Known rows, with every step that occurs:
L/H/G/E/Q: [  1.4   5.8  23.4  44.9  -1.5  12.4 -17.4  -0.1  38.2  32.3 -16.0  19.6
 -15.7 -16.1  23.0  12.3  14.4  -3.2  28.3  -9.2   5.7  26.9  -2.0   1.5]
J/D/Q/E/G: [ 11.3 -11.0 -44.8 -10.2   5.4  20.0 -18.4 -13.5  25.8   4.3  27.8  13.3
 -27.7 -45.0  22.8   5.0  25.6 -16.2   6.8  -8.2  10.7  -7.7  -0.7  -1.5]
J/D/G/H/L: [  1.7  23.8 -38.5 -55.3 -36.5   4.2  -8.5  -4.8  19.7   4.3 -20.4 -66.1
   5.2 -46.4  18.3  11.2 -17.3 -23.5  64.3  -9.7  10.5  14.5  -7.5  -1.3]
E/Q/D/G: [  4.8 -20.8 -19.3 -22.3  -7.4  -9.2 -11.2  -3.3  51.0   5.8  26.1   4.4
 -18.1 -36.6  29.4   9.8 -32.8 -17.3  38.3  11.3  11.7  10.1 -22.2  38.3]
H/G: [ -2.3 -21.7  -9.9  24.7 -26.2  30.0 -15.2  -9.5  12.8  20.3 -17.8   6.8
  -9.1  16.1  13.5   9.2  18.3 -14.1  21.4 -17.3  21.8  21.2  -7.5 -19.8]
J/D/Q/E/G/H/L: [  7.4   2.2 -42.3 -17.0 -15.6  26.4 -18.8 -17.3  18.5   5.6   4.9   7.4
  -8.4 -48.3  23.7   9.9   1.3  -4.5  23.0 -14.4  12.4  -9.7   3.2  -4.3]
Q/D/G/E: [  6.1 -30.4 -37.4 -41.1 -18.8 -19.9  -9.3   3.1  56.7  11.5  -4.6 -47.6
  -9.9 -29.8  21.4  20.5   3.2 -44.7  10.1   4.1  11.2  14.0 -10.8  45.6]
J/Q: [-12.7   5.9   9.6   7.9 -18.0  -3.6  -8.4  -7.1  43.1   8.1  14.0  33.8
  -2.4 -14.6   9.5   2.5   3.3   7.3 -29.8  -5.3  12.1  14.8  -6.3 -27.1]
L/H: [  2.2  26.7  24.3  16.9  -5.8  -8.7  -2.7   1.5  29.4  16.7 -13.8  -6.1
   0.6 -15.8  16.0   8.9   4.0   1.3  25.4  -4.7   2.6   5.7   4.6  -6.0]
H/J/Q/E/G/D: [  6.3  -0.3  -1.4  20.3 -14.7 -11.6 -16.1  -1.2  24.0   8.7  31.3  59.8
 -34.4 -30.5  13.4  -4.0  24.4 -19.2 -21.5   2.3   8.0  29.9 -17.9 -16.6]
E/G/H/L: [ -0.6   2.6 -27.5  -7.7  -9.1  39.5  -5.9 -12.6   3.5   9.3 -39.9 -33.7
  15.5  -7.5  16.6   9.5  -3.3  -9.2   8.5 -16.6  15.1  -8.4  -1.7  11.9]
G/H/J/Q: [  2.7  31.7  19.6  13.7 -24.7   1.0 -14.4   1.5  43.9  23.6  -6.6  22.3
  10.8 -26.2  16.9   0.3 -23.6   0.1  12.3 -11.2  10.7  16.5  -0.8 -23.7]
L/H/G: [  1.5  16.5  16.7  26.3 -11.2  19.0 -11.3  -5.3  29.9  25.7 -26.4  -2.0
  -6.9   1.7  17.5   9.2  14.0  -3.8  28.0 -15.6  10.3  23.0   3.1 -22.2]
D/G: [  6.1  -9.1 -27.2 -30.1 -20.2  -8.6   2.1   2.5  31.7   1.6  -8.0 -38.6
  -2.9  -7.6  10.1  10.6  25.1 -14.8  -0.6  -2.4  11.0  20.2  -8.4   8.0]
H/J/Q: [ -1.4  23.3  23.3  -1.9 -31.0 -24.2 -14.5   4.0  31.4  15.6  25.5  49.4
  -6.6 -12.8   8.5  -5.6   0.0  -9.3   0.9  -4.6  12.1  23.6  -5.3 -35.3]
Q/E: [ 11.4 -31.8 -18.8  51.7 -30.7  -0.7  -6.5  -4.4  19.8   2.5  11.1  51.1
 -22.1 -21.3  15.1  14.8  30.7  12.0   1.9   0.1   8.2  12.4  -8.8   7.6]
G/D/Q: [ -6.4 -18.0   4.4  12.8  -4.0 -14.8  -8.3  -4.9   0.9   6.4   7.7  10.1
  -6.9 -22.2  15.9  11.6   0.2 -19.9  -2.8   3.8  10.7 -12.3 -14.1  -2.6]
J/H/G: [-13.5  14.4   6.2  30.5  -8.0   8.8 -11.3  -2.1  43.0  18.1 -24.4 -13.9
  -6.0  19.8  21.9  12.7   4.8   6.6 -17.6 -15.0  14.9  31.2 -11.1 -14.6]
E/G: [  3.6 -16.6 -30.0  -1.6  16.6  27.9  -5.2  -7.3   9.3   6.4  -7.4 -23.7
 -10.5  -1.7  14.2   2.5  30.0 -25.5 -13.8  -7.9  13.2  -5.0  -7.2  14.9]
D/Q: [ -0.3  -9.2   1.2  -1.1  -9.5  -1.4  -8.9  -6.6  27.7  10.7  11.6  29.3
   8.2  -1.9  13.8   9.1   8.6   7.7 -18.4 -10.2  15.7 -17.0   8.7 -12.4]

Rows:
[  3.6  25.9  11.2  -1.3 -25.5  -2.0 -17.8  -1.0  56.0  24.4  -3.6  13.1
   8.4 -34.2  22.7   2.7 -39.1 -13.1  20.6  -8.4  12.5  13.5  -2.8 -11.5]  G/H/J/Q/D
[  5.2  -1.7  10.2  45.7  -6.0  14.9 -14.3  -9.6  27.2  21.8 -12.6  26.7
 -23.1 -16.3  22.4  13.7  23.7  -1.9   7.5  -9.0   7.3  21.5  -3.1 -19.2]  L/H/G/D/Q/E
[ 10.1 -28.4 -13.3  29.3 -18.1   1.8 -10.5  -9.4  33.5   6.0  22.6  67.7
 -10.1 -14.7  16.2  13.4  28.3  22.7 -30.7  -6.9  12.6  -6.6   6.6  -5.6]  D/Q/E
[ -0.3 -24.3 -26.1  -2.3  29.8  20.3  -8.0 -10.6   1.2   4.8   0.5 -17.7
 -17.0 -14.4  17.5   5.0  24.9 -35.5 -29.3  -1.8  11.8 -14.9 -13.9  12.5]  E/G/D/Q
[ -2.2 -12.8  -4.8  38.3 -26.4  -0.8  -9.7  -9.8  49.0   3.5  24.6  71.9
 -20.4 -27.3  12.4   6.7  23.4  22.9 -41.8  -1.7   9.1  25.4  -8.6 -20.6]  J/Q/E
[-17.4   9.1   8.7  37.5  -3.0   0.6 -11.2  -2.0  27.7  15.5 -25.3 -22.1
 -14.6   7.7  23.5  14.3  -0.5  -9.4 -13.2  -6.7  12.2  32.1 -23.7  -9.1]  J/H/G/D
[  7.2  -4.6 -29.3   8.9  19.8  45.0  -6.6  -8.6  22.7  13.8 -29.2 -38.1
   1.9 -13.9  20.3   5.1  11.4 -18.9  -5.5 -13.3  12.1  -7.3  -3.5  19.2]  E/G/H
[ -2.1 -25.5   9.7  41.5  -5.1 -15.0 -14.5   7.6  24.2  18.3  13.3  37.1
 -14.0 -32.9  20.1  14.7   6.0  -6.2  17.3   6.2   5.0   6.0 -14.2  34.8]  G/E/Q
[  6.6  38.9  22.3 -23.2 -13.4 -34.7 -13.2   9.9  72.0  25.1   6.0   3.0
 -11.8 -36.7  18.3   4.5   4.3 -21.5   2.8  -0.9   1.0  34.4   2.8  -4.8]  L/H/J/Q/D/G/E
[ 15.5 -38.1 -42.5  39.7  -1.5  25.6  -7.2  -9.6  18.1   0.8   6.8  28.9
 -31.6 -18.1  17.3   9.4  50.5  -2.8 -22.8  -3.1   9.0   8.1 -10.0  20.2]  Q/E/G
[ -7.3 -28.7  -7.2  33.8 -19.9  19.9 -15.6  -9.3  -5.6  16.9 -19.1  -3.9
 -20.0   1.1  15.4  11.9  12.5 -33.6  28.7  -7.4  18.0  22.3 -23.8 -14.6]  H/G/D
[  8.7  31.7  20.7  22.3   2.1 -12.0 -12.0   0.7  36.3  16.0  12.5  35.3
 -30.0 -36.8  18.2  -2.1  20.8 -12.3  -8.3   1.1  -1.1  28.8  -7.0 -17.8]  L/H/J/Q/E/G/D
[-22.2  34.0  16.1  -0.2 -39.6 -25.8  -1.6   0.2  17.6   2.8 -26.5 -11.9
  18.3  10.3  15.5  17.7 -24.1  24.1  -3.6  -8.4  10.9  12.7  -7.5  -6.5]  J/H/L
[  7.1 -13.3 -18.3 -15.9  -5.7   1.8 -12.1  -4.5  58.5  10.5  12.3  -5.5
  -9.1 -44.5  33.6  11.4 -45.1 -12.5  43.5   7.8  11.1   8.5 -19.9  39.8]  E/Q/D/G/H
[  2.1  -0.1  15.0  29.5  -2.3  10.1 -20.8  -2.3  51.0  33.6 -12.8  10.9
 -18.5 -23.8  28.7  14.8  -1.4 -15.6  35.9  -6.6   7.3  24.0  -3.8  12.7]  L/H/G/E/Q/D
[ 12.4  17.0 -11.1 -31.8 -19.4 -30.5 -19.9  13.2  24.6  15.4  29.9  -1.8
 -26.3 -50.3  19.1  -0.7   2.3 -42.6  62.6   3.8   5.8  28.3 -15.0   8.4]  H/J/D/G/E/Q
